What can hang from each mark:
J_355: J_265
J_146: J_885
J_885: J_52 J_141 J_146 J_265 J_332
J_349: J_265
J_141: J_885
J_332: J_885
J_265: J_355 J_885
J_52: J_885

Known rows, with every way that one mark hangs from another:
J_355{J_265{J_885{J_52 J_141 J_146}}}: [-0.50  0.52  1.12  0.01  0.09  0.20 -0.27 -0.83 -0.32  0.66 -0.82  0.23
 -0.35 -0.12  0.98  0.03 -1.45  0.84  0.14 -0.71 -1.01  0.24  1.02]
J_52{J_885}: [-0.48  2.62  2.61  1.76 -1.34 -0.21  0.19  0.82  0.85 -0.16  0.67 -1.05
 -0.44  0.56  0.77 -0.02  1.04 -0.80  0.30 -1.72 -0.63  0.55 -0.12]
J_146{J_885{J_265{J_355} J_332}}: [-1.89 -3.08 -3.68 -0.88 -0.32  0.01 -0.24  1.05  0.56 -0.63  0.57 -0.35
  0.75  0.91 -0.74 -0.18  0.40 -1.48  0.16  1.69  0.82 -0.40  0.36]
J_141{J_885{J_52 J_146 J_265 J_332}}: [ 3.11  0.95 -1.27 -0.25  1.45  0.22 -0.50 -0.51 -0.24 -0.45  0.41  1.23
  0.35 -1.78 -1.19  0.26  0.11  0.74 -0.08  0.47  0.70 -0.31 -1.35]
J_349{J_265{J_885}}: [-3.96 -1.32  1.83  1.15 -1.89  0.08  0.58  1.45  0.74 -0.13  0.06 -1.01
 -0.42  0.02  1.63 -0.07  1.78 -0.57  0.33 -1.14  0.13  0.23 -0.43]
J_141{J_885{J_52 J_265{J_355}}}: [-0.62  0.49 -2.03 -1.27  0.26 -0.02 -0.25  0.38 -0.47  0.08  1.83  0.62
  0.36  0.30  0.53  1.60 -0.34  0.14 -0.18  1.23  1.54  0.10 -0.95]
J_265{J_885{J_146}}: [-1.54 -0.24 -3.10  0.85 -0.77  0.23 -0.17  0.29  0.85 -0.11 -0.70 -0.47
 -0.14  0.00  0.80 -0.37  1.90 -0.49 -0.07 -0.28  0.50 -0.07  0.06]
J_355{J_265{J_885{J_52}}}: [-3.36  0.06  3.85  0.08 -1.24  0.22 -0.37  0.24  0.47  0.67 -0.23 -0.40
 -0.55  0.52  2.00  0.38 -0.21  0.13  0.55 -1.03 -0.56  0.65  0.45]
J_332{J_885{J_141}}: [-0.47  1.58  1.77  1.31 -0.88 -0.39  0.29  0.50  0.98  0.33 -0.31 -1.00
 -0.34  0.70  0.06 -0.45  0.21  0.24  0.00 -0.24 -0.31  0.23 -0.03]
J_52{J_885{J_141 J_146 J_265 J_332}}: [ 4.53  1.15  0.08  0.19  0.87  0.35  0.10 -0.36 -0.14 -0.29  1.31 -0.12
  0.06 -0.88 -0.89 -0.69 -1.05  0.13  0.29 -0.79 -1.42 -0.09  0.49]
J_146{J_885{J_52 J_332}}: [-1.14 -0.90  1.05  0.60 -0.25 -0.36 -0.28 -0.37  0.44 -0.25 -1.48  0.18
 -0.19  0.60 -1.16 -0.38  0.87 -0.84  0.02  0.41  0.64  0.07  0.27]
J_355{J_265}: [-2.63  1.65  3.45  1.94 -1.74 -0.60  0.19  1.52  0.43 -0.20 -1.51 -0.89
 -0.09  0.16  1.11 -0.04  0.64 -0.33  0.53 -1.94 -1.24  0.12 -0.73]
J_146{J_885{J_52 J_141 J_265 J_332}}: [ 1.66 -1.10 -0.67 -0.64  0.41 -0.38 -0.27 -1.11 -0.36  0.26 -0.33  0.69
 -0.09  0.80 -1.61 -0.26 -0.80  0.04  0.27  0.98  0.08  0.03  0.48]
J_146{J_885{J_141 J_265{J_355} J_332}}: [-0.81 -2.89 -2.52 -0.99  0.08 -0.24 -0.15  0.40  0.03 -0.26 -0.02 -0.18
  0.63  0.86 -0.99 -0.17 -0.59 -1.06 -0.18  1.78  0.48 -0.48  0.67]
J_332{J_885{J_141 J_146}}: [ 1.58  1.83 -1.66  1.32  0.09 -0.07  0.32  0.12  0.65 -0.08 -0.39 -0.58
 -0.16  0.16 -0.70 -0.73 -0.12  0.56 -0.13  0.17 -0.39 -0.15  0.33]
J_52{J_885{J_146 J_265}}: [ 3.28  2.49 -3.13  0.86 -0.09  0.37  0.05  0.23  0.32 -0.46  2.30 -0.37
 -0.12  0.17  0.09 -0.15  0.05 -0.01  0.73 -0.99 -0.77  0.15  0.24]
J_355{J_265{J_885{J_141 J_332}}}: [-2.99 -1.51  7.20  0.37 -1.03 -0.04 -0.32  0.72  0.71  0.41 -1.79 -0.85
 -0.18 -0.72  1.08 -0.54 -0.33 -0.35  0.05 -1.22 -1.34  0.11 -0.03]
J_146{J_885{J_52 J_141 J_265}}: [ 1.46  0.29 -3.60  0.07 -0.18 -0.70 -0.24 -1.20 -0.41  0.50  0.04  0.71
 -0.31  1.77 -0.85  0.36 -0.72  0.29  0.49  0.82  0.20  0.30  0.67]
J_885{J_52 J_141 J_265}: [ 1.89  0.88 -0.33 -0.21 -0.05 -0.57  0.31 -0.84 -1.14  0.69  0.24  0.37
 -0.35  0.98  0.05  0.46 -0.69  0.92  0.26 -0.26 -0.44  0.30 -0.12]
J_141{J_885}: [-1.62  2.20  1.56  2.04 -1.12 -0.78 -0.32  1.10  0.80 -0.30 -1.27  0.01
 -0.04 -0.60  0.35  0.69  2.30 -0.55 -0.30 -0.75  0.93  0.06 -2.01]
J_265{J_355 J_885}: [-5.18 -2.12 -0.71 -0.64 -1.28  0.25 -0.07  1.20  0.78  0.18  0.22 -1.04
  0.12  0.97  1.85  0.36  1.43 -1.31 -0.38  0.52  1.12  0.10  0.22]

Rows:
[ 4.38  2.60 -2.58  0.72  0.34  0.07  0.17 -0.40 -0.27  0.00  1.71 -0.09
 -0.17  0.10 -0.20 -0.11 -0.94  0.36  0.50 -0.77 -1.11  0.11  0.58]
J_52{J_885{J_141 J_146 J_265}}
[-0.74 -0.68 -2.69 -1.51 -0.05  0.05  0.41  0.28 -0.87  0.12  1.76 -0.07
  0.30  1.34  0.71  0.86 -0.48  0.01  0.17  0.76  0.57  0.05  0.14]
J_885{J_52 J_265{J_355}}
[ 1.29  1.32  0.93  0.65  1.17  0.00 -0.38 -0.41 -0.01 -0.58 -1.14  1.04
  0.21 -1.86 -1.22  0.13  0.86  0.23 -0.57 -0.09  0.78 -0.27 -1.30]
J_141{J_885{J_52 J_146 J_332}}
[ 0.52 -1.48  1.16 -0.79  1.02  0.38 -0.17 -1.35 -0.24  0.30 -1.05  0.41
 -0.26 -0.71 -0.25 -0.60 -0.22  0.24 -0.55  0.14 -0.07 -0.08  0.81]
J_265{J_885{J_52 J_141 J_146 J_332}}
[ 0.29 -0.15  5.01  0.23  0.26 -0.49  0.36 -0.66 -0.69  0.28 -1.70  0.16
 -0.25 -0.34 -0.64 -0.31 -0.04  0.12 -0.48 -0.69 -0.59  0.07 -0.21]
J_885{J_52 J_141 J_332}
[ 1.98  1.75 -1.26  0.71  0.66 -0.37  0.44 -1.20 -1.04  0.12 -1.22  0.67
 -0.18  0.19 -0.58 -0.03 -0.29  0.65 -0.37 -0.46 -0.47 -0.07  0.38]
J_885{J_52 J_141 J_146}
[-0.35 -1.01  0.79 -1.79  0.83  0.28 -0.35  0.43 -0.34 -0.12  1.36  0.61
  0.61 -0.73 -0.10  1.05 -0.45 -0.04 -0.42  1.23  1.32 -0.14 -1.13]
J_141{J_885{J_52 J_265{J_355} J_332}}
[-2.10 -1.41  7.49 -0.65 -0.34  0.17 -0.32 -0.34  0.06  0.75 -1.33 -0.15
 -0.36 -0.51  1.01 -0.20 -1.28  0.29  0.06 -0.87 -1.14  0.38  0.56]
J_355{J_265{J_885{J_52 J_141 J_332}}}
[ 1.07 -0.59  1.86 -0.74  0.13 -0.03  0.18 -0.19 -0.47 -0.02  0.33  0.17
 -0.05  0.01 -0.39 -0.15  0.16  0.30  0.36 -0.38 -0.26  0.04 -0.52]
J_885{J_52 J_265 J_332}
[-2.22 -3.22 -0.80 -1.20  0.63  0.58 -0.05  0.19  0.11 -0.21 -0.71 -0.35
  0.54 -0.71  0.24 -0.46 -0.01 -0.85 -0.94  0.98  0.41 -0.56  0.76]
J_265{J_355 J_885{J_141 J_146 J_332}}
[-1.36 -0.35 -2.79 -1.03 -0.60  0.42  0.28  1.44  0.94 -0.02  2.76 -1.20
  0.32  1.32  0.63  0.16 -0.48 -0.16  0.39  1.28  0.57  0.08  0.16]
J_332{J_885{J_265{J_355}}}
[ 2.51  2.14 -1.49  0.35  0.82  0.12  0.36 -0.99 -0.04  0.32  0.16  0.04
 -0.30  0.44 -0.73 -0.45 -1.05  1.14 -0.15  0.44 -0.25  0.15  0.89]
J_332{J_885{J_52 J_141 J_146}}
[-4.07 -1.97 -0.22 -0.73 -0.87 -0.04  0.01  0.65  0.25  0.49 -0.22 -0.81
  0.00  0.99  1.63  0.46  0.32 -0.87 -0.66  0.68  0.71  0.01  0.43]
J_265{J_355 J_885{J_141}}
[ 0.04 -1.20 -4.91 -1.25  0.26 -0.38 -0.09 -0.73 -0.81  0.37  0.98  0.53
  0.19  2.21 -0.36  0.75 -1.49 -0.24  0.07  2.09  0.80  0.05  1.26]
J_146{J_885{J_52 J_141 J_265{J_355}}}
[ 1.01  2.04 -0.12  0.30 -0.16 -0.39 -0.39 -0.06 -0.17  0.22  0.77  0.80
 -0.15 -0.19  0.14  1.21  0.41  0.74  0.27  0.15  1.03  0.32 -1.55]
J_141{J_885{J_52 J_265}}
[ 2.73  1.26 -4.74 -0.03  0.47  0.08  0.24 -0.67 -0.83 -0.08  0.67  0.56
  0.00  0.39 -0.46  0.14 -0.01  0.80  0.47 -0.11 -0.09 -0.13 -0.06]
J_885{J_52 J_146 J_265}
[-1.91 -1.18  2.82  0.04 -0.74 -0.05  0.65 -0.25 -0.46  0.66  0.03 -0.12
 -0.76  0.35  1.25  0.28 -0.13  0.47  0.07 -0.74 -0.21  0.46  0.47]
J_349{J_265{J_885{J_52 J_141}}}
[-5.39 -4.26  2.66 -0.93 -0.94  0.63  0.63  1.94  0.52 -0.42  0.48 -1.16
  0.26 -0.55  1.59 -0.21  0.83 -1.24 -0.25  0.00  0.43 -0.22  0.18]
J_349{J_265{J_355 J_885{J_332}}}
[ 3.86 -0.05 -1.24 -0.81  1.51 -0.01  0.27 -1.29 -1.28  0.00 -0.04  0.85
  0.14 -0.67 -1.33 -0.45 -1.10  1.02 -0.03  0.07 -0.77 -0.37  0.31]
J_885{J_52 J_141 J_146 J_265 J_332}
[ 3.03 -0.38 -1.32  0.07  0.79 -0.15  0.27 -0.21 -0.57 -0.42 -0.71  0.18
  0.35 -0.89 -1.19 -0.75 -0.13  0.28 -0.01 -0.21 -0.89 -0.69 -0.42]
J_885{J_141 J_146 J_265 J_332}
[-3.21  0.07  4.18  0.82 -1.59 -0.30 -0.25  0.71  0.60  0.59 -1.41 -0.75
 -0.36  0.24  1.82  0.11 -0.20 -0.14  0.26 -1.24 -1.01  0.35  0.17]
J_355{J_265{J_885{J_141}}}
[ 1.21  2.75 -1.90  1.18  0.59 -0.23 -0.25 -0.38 -0.12 -0.35 -0.67  1.05
 -0.01 -0.98 -0.45  0.70  0.95  0.52 -0.41 -0.12  1.00 -0.02 -1.08]
J_141{J_885{J_52 J_146}}
[ 2.12  0.27  1.08  0.19  1.22 -0.22  0.35 -1.12 -0.94 -0.17 -1.66  0.61
  0.02 -0.85 -1.28 -0.56 -0.37  0.44 -0.58 -0.36 -0.66 -0.35  0.19]
J_885{J_52 J_141 J_146 J_332}
[ 1.50  1.48  1.76  1.28  0.26  0.36  0.11  0.41  0.72 -0.75  0.32 -0.61
  0.06 -1.08 -0.53 -0.90  0.72 -0.81  0.05 -1.42 -0.93 -0.03  0.07]
J_52{J_885{J_146 J_332}}
[-0.48  0.93  4.90  0.54  0.15 -0.30 -0.42  0.10  0.28 -0.21 -1.09  0.53
 -0.04 -1.31 -0.52  0.43  1.17 -0.07 -0.52 -0.39  0.80  0.11 -1.63]
J_141{J_885{J_52 J_332}}
[ 2.91 -0.22 -1.87 -0.66  1.12  0.35  0.18 -0.70 -0.71 -0.34  0.39  0.59
  0.19 -0.70 -1.04 -0.49 -0.20  0.54  0.22 -0.03 -0.34 -0.33 -0.18]
J_885{J_52 J_146 J_265 J_332}
[ 4.18  1.76 -3.61 -0.72  1.08  0.27  0.28 -1.19 -0.28  0.43  1.88  0.27
 -0.21  0.60 -0.87 -0.32 -1.71  1.68  0.38  0.85 -0.38  0.12  0.80]
J_332{J_885{J_52 J_141 J_146 J_265}}
[-2.21 -1.49 -6.75 -0.30 -0.88 -0.25 -0.13  0.97  0.46 -0.40  0.97 -0.34
  0.52  1.84  0.03  0.43  0.47 -1.30  0.35  1.57  1.09 -0.22  0.37]
J_146{J_885{J_265{J_355}}}
[ 2.19  0.76 -1.58  0.69  0.64  0.07 -0.49  0.57  0.37 -0.84 -0.08  0.62
  0.60 -2.01 -1.18  0.01  1.15  0.02 -0.05  0.12  0.58 -0.53 -1.84]
J_141{J_885{J_146 J_265 J_332}}
[-1.23 -1.08  2.80 -0.38  0.28  0.76 -0.41 -0.18  0.35  0.04 -0.92  0.01
 -0.03 -1.11  0.68 -0.52 -0.69  0.22  0.30 -0.64 -0.85  0.03  0.57]
J_355{J_265{J_885{J_52 J_146 J_332}}}
[-2.21 -3.11 -1.45 -2.01  0.96  1.02 -0.15 -0.28 -0.03 -0.07  0.46  0.01
  0.36 -0.35  0.47 -0.17 -0.03 -0.61 -0.68  1.16  0.90 -0.26  1.04]
J_265{J_355 J_885{J_52 J_146 J_332}}
